Each row comes from the steps of one walk. Every step used is in the known rows, and no mark comes twice. Write the walk behind each row, first mark first.
Known rows
gakif > sofil > nisav > teka > giruruz: [ 0.17 -0.59  1.23 -0.69 -0.51 -0.24  1.47  4.03 -0.56  1.33 -0.76 -1.90
  0.37  0.07  0.61 -0.61  1.21  0.75  1.97]
teka > sofil > nisav: [ 0.21 -0.30  1.42 -0.07 -0.07 -0.03  0.62  1.02 -0.24  0.37 -0.22 -0.88
  2.34  0.17  0.05 -0.06  0.36 -0.03 -0.61]
gefe > teka > sofil > nisav: [ 0.52 -0.56 -0.30 -0.54 -0.56  0.21  0.01  4.35 -0.71  0.32  1.08 -2.38
  4.46 -0.13  0.94 -0.31  0.37 -0.72 -0.22]
gefe > teka: [ 0.39  0.00 -2.00 -0.01 -0.38  0.35 -0.01  2.78 -0.16  0.17  0.65 -1.19
 -0.62 -1.00 -0.18  0.13 -0.23  0.08 -0.37]
sofil > nisav > gakif > gefe > teka > giruruz: [ 0.17 -0.45 -0.38 -0.65  0.33 -1.54 -0.28  1.19  0.15  0.51  0.60 -1.57
  5.33  0.19  1.80  1.06  0.25 -1.29 -0.24]
giruruz > teka > nisav: [-0.16  0.47 -0.88  0.26 -0.37  1.25 -0.58 -2.16 -0.06 -0.78 -1.02  0.17
 -4.60  0.07 -0.45 -0.51 -0.43 -0.22  0.56]
teka > giruruz > nisav: [-0.23 -0.22  0.09 -0.34 -0.42  0.52  0.80  5.01  0.62  0.15 -0.85 -1.42
 -3.99 -0.14 -0.17  1.61  0.58  0.94  0.77]
gefe > teka > sofil: [ 0.45 -0.24 -1.30 -0.52 -0.56  0.41  0.71  1.27 -0.13 -0.10  0.43 -1.72
  1.75 -0.57 -0.23  0.31  0.07 -0.07 -0.95]
giruruz > teka > nisav > gakif > gefe: [-0.35  0.76 -0.26  0.41  0.55 -0.11 -0.86 -8.28  0.57 -1.11 -0.84  2.38
 -1.56  0.77 -0.18  0.04 -0.86 -0.96 -0.69]
nisav > teka > giruruz: [ 0.16 -0.32 -0.54 -1.12  0.12 -0.33  1.79  0.66  0.11  0.52 -0.87 -1.59
 -1.70 -0.42  0.23  0.34  0.66  0.18  0.76]
giruruz > teka > nisav > gakif > sofil: [-0.54  0.61  0.21  0.37 -0.52  1.07 -0.95 -5.57  0.24 -0.88 -0.51  1.90
 -1.97  0.64 -0.71 -0.73 -0.49  0.39  0.97]
sofil > nisav: [ 0.18 -0.03  0.58  0.49  0.14 -0.17 -0.14  2.16 -0.24  0.73 -0.08 -0.43
 -0.01 -0.28  0.16 -0.17  0.12  0.17 -0.08]
giruruz > nisav: [-0.10  0.18  0.06  0.43 -0.11  0.77  0.09  2.94  0.40  0.01 -0.21  0.49
 -4.09 -0.23 -0.82  0.66  0.06  0.88  0.07]
gakif > gefe > teka > sofil > nisav: [ 0.60 -0.39  0.14 -0.05 -0.10 -0.73  0.46  2.10 -0.56  0.45  0.17 -1.60
  4.13  0.02  0.73  0.09  0.20 -0.91 -1.40]
sofil > nisav > gakif > gefe: [ 0.00  0.19  1.20  0.62  1.08 -1.57 -0.53 -3.84  0.40  0.42  0.22  1.62
  2.83  0.43  0.34  0.26 -0.34 -0.58 -1.28]
sofil > nisav > teka: [ 0.37 -0.17  0.52 -0.46  0.35 -0.28  0.18  1.23 -0.56  0.92  0.40 -0.42
  0.78 -0.09  0.66 -1.24  0.49 -0.45  0.89]
gefe > teka > giruruz: [ 0.28 -0.39 -2.07 -0.70 -0.62  0.08  0.78  4.50  0.02  0.31 -0.01 -3.00
 -0.41 -0.91  0.44  1.13  0.31  0.13  0.21]
giruruz > teka: [ 0.23  0.68 -0.66  0.10 -0.11  0.42 -0.24 -1.00  0.33 -0.45 -0.39 -0.03
 -3.02 -0.76 -0.76  0.58 -0.44 -0.06 -0.04]
gakif > teka: [ 0.06  0.15 -0.35  0.55  0.15 -0.28  0.24  2.20 -0.30 -0.80 -0.12  0.52
 -1.79 -0.94 -1.25  0.51 -0.57  0.59 -1.17]

Write each row's walk
[-0.44  0.60 -0.58 -0.17  0.10  0.79 -1.39 -6.43  0.41 -1.21  0.13  1.63
 -1.16  0.57  0.01 -0.42 -0.68 -0.79  0.47]
giruruz > teka > nisav > gakif
[-0.11  0.08  0.90  0.08  0.63 -0.62 -0.93 -1.88  0.27  0.25  0.98  0.83
  3.06  0.26  0.68 -0.07 -0.18 -0.39 -0.09]
sofil > nisav > gakif
[ 0.23 -0.61  0.39 -1.24  0.13 -0.52  1.03  3.40 -0.38  1.02 -0.30 -2.28
  1.15  0.02  1.38 -0.22  1.04 -0.42  1.49]
sofil > nisav > teka > giruruz
[-0.36  0.31  0.32  0.00  0.36  0.29 -0.80 -1.08  0.92 -0.32  0.85  1.86
 -0.97  0.22 -0.40  0.84 -0.21  0.34  0.04]
giruruz > nisav > gakif
[ 0.13  0.37  1.65 -0.39  0.70 -1.05 -0.46 -5.38  0.48 -0.63  0.22  0.99
  4.89  0.86  0.65  0.61 -0.25 -1.66 -1.04]
giruruz > teka > sofil > nisav > gakif > gefe
[ 0.11  0.02 -0.03 -0.53  0.11  0.69  0.44  2.14  0.02  0.34  0.46  0.55
 -3.40 -0.06 -0.30 -0.40  0.42  0.20  0.99]
giruruz > nisav > teka
[ 0.05  0.00  1.41  0.97 -0.48  0.07  0.24  2.87 -0.40  1.01 -0.63 -0.16
 -0.82 -0.19 -0.68 -0.52  0.31  1.37  0.41]
gakif > sofil > nisav
[-0.49  0.32  1.12  0.62 -0.21  0.53 -0.25 -0.35  0.77 -0.02  0.43  2.19
 -1.75  0.35 -1.18  0.36 -0.01  1.43  0.49]
giruruz > nisav > gakif > sofil
[ 0.00 -0.16  1.52 -0.43  0.42 -0.54 -0.18 -3.01  0.29 -0.06  0.91  0.45
  5.37  0.71  0.62  0.14  0.12 -0.63 -0.67]
teka > sofil > nisav > gakif
[-0.53  0.19 -0.38  0.38  0.33  0.34 -0.55 -5.55  0.36 -0.58 -0.18  1.86
 -1.16  0.66 -0.26 -0.48 -0.50  0.01 -0.29]
teka > nisav > gakif
[-0.08 -0.29 -0.47 -0.13 -0.13 -0.55  1.10  4.36 -0.08 -0.79 -0.81 -1.27
 -1.62 -0.81 -0.69  1.46  0.01  0.59 -0.56]
gakif > teka > giruruz
[-0.35 -0.04 -1.12  0.36 -0.77  0.85 -0.72 -1.81 -0.27 -0.22  0.54  0.66
  0.38  0.33 -0.16 -1.13 -0.28  0.53  0.58]
gefe > teka > nisav > gakif > sofil
[ 0.23 -0.16  1.26  0.05 -0.23 -0.05  0.66  1.93 -0.75  1.28 -0.05 -0.20
  0.12 -0.09 -0.06 -1.55  0.74  0.76  1.30]
gakif > sofil > nisav > teka
[-0.13 -0.01  0.90  0.08  0.64 -0.99 -1.20  0.97 -0.29 -0.71  1.53  1.35
  4.24 -0.02  0.29  0.10 -0.43 -0.55 -0.52]
sofil > nisav > gakif > teka
[-0.45  0.33 -0.06  0.96  0.80 -0.58 -0.08 -7.83  0.49 -0.46 -1.10  2.48
 -1.72  0.79 -0.46 -0.24 -0.74 -0.26 -1.39]
teka > nisav > gakif > gefe
[ 0.02 -0.18 -2.26  0.25 -0.64  1.16 -0.38  1.48 -0.59 -0.10 -0.03 -1.03
 -2.05 -0.27  0.14 -0.95 -0.17 -0.10  0.23]
gefe > teka > nisav
[-0.32 -0.01 -0.62  0.70 -0.18  0.49 -0.01  1.35 -0.70 -1.21 -0.73  0.69
 -3.21 -0.18 -0.97 -0.58 -0.53  0.40 -0.59]
gakif > teka > nisav
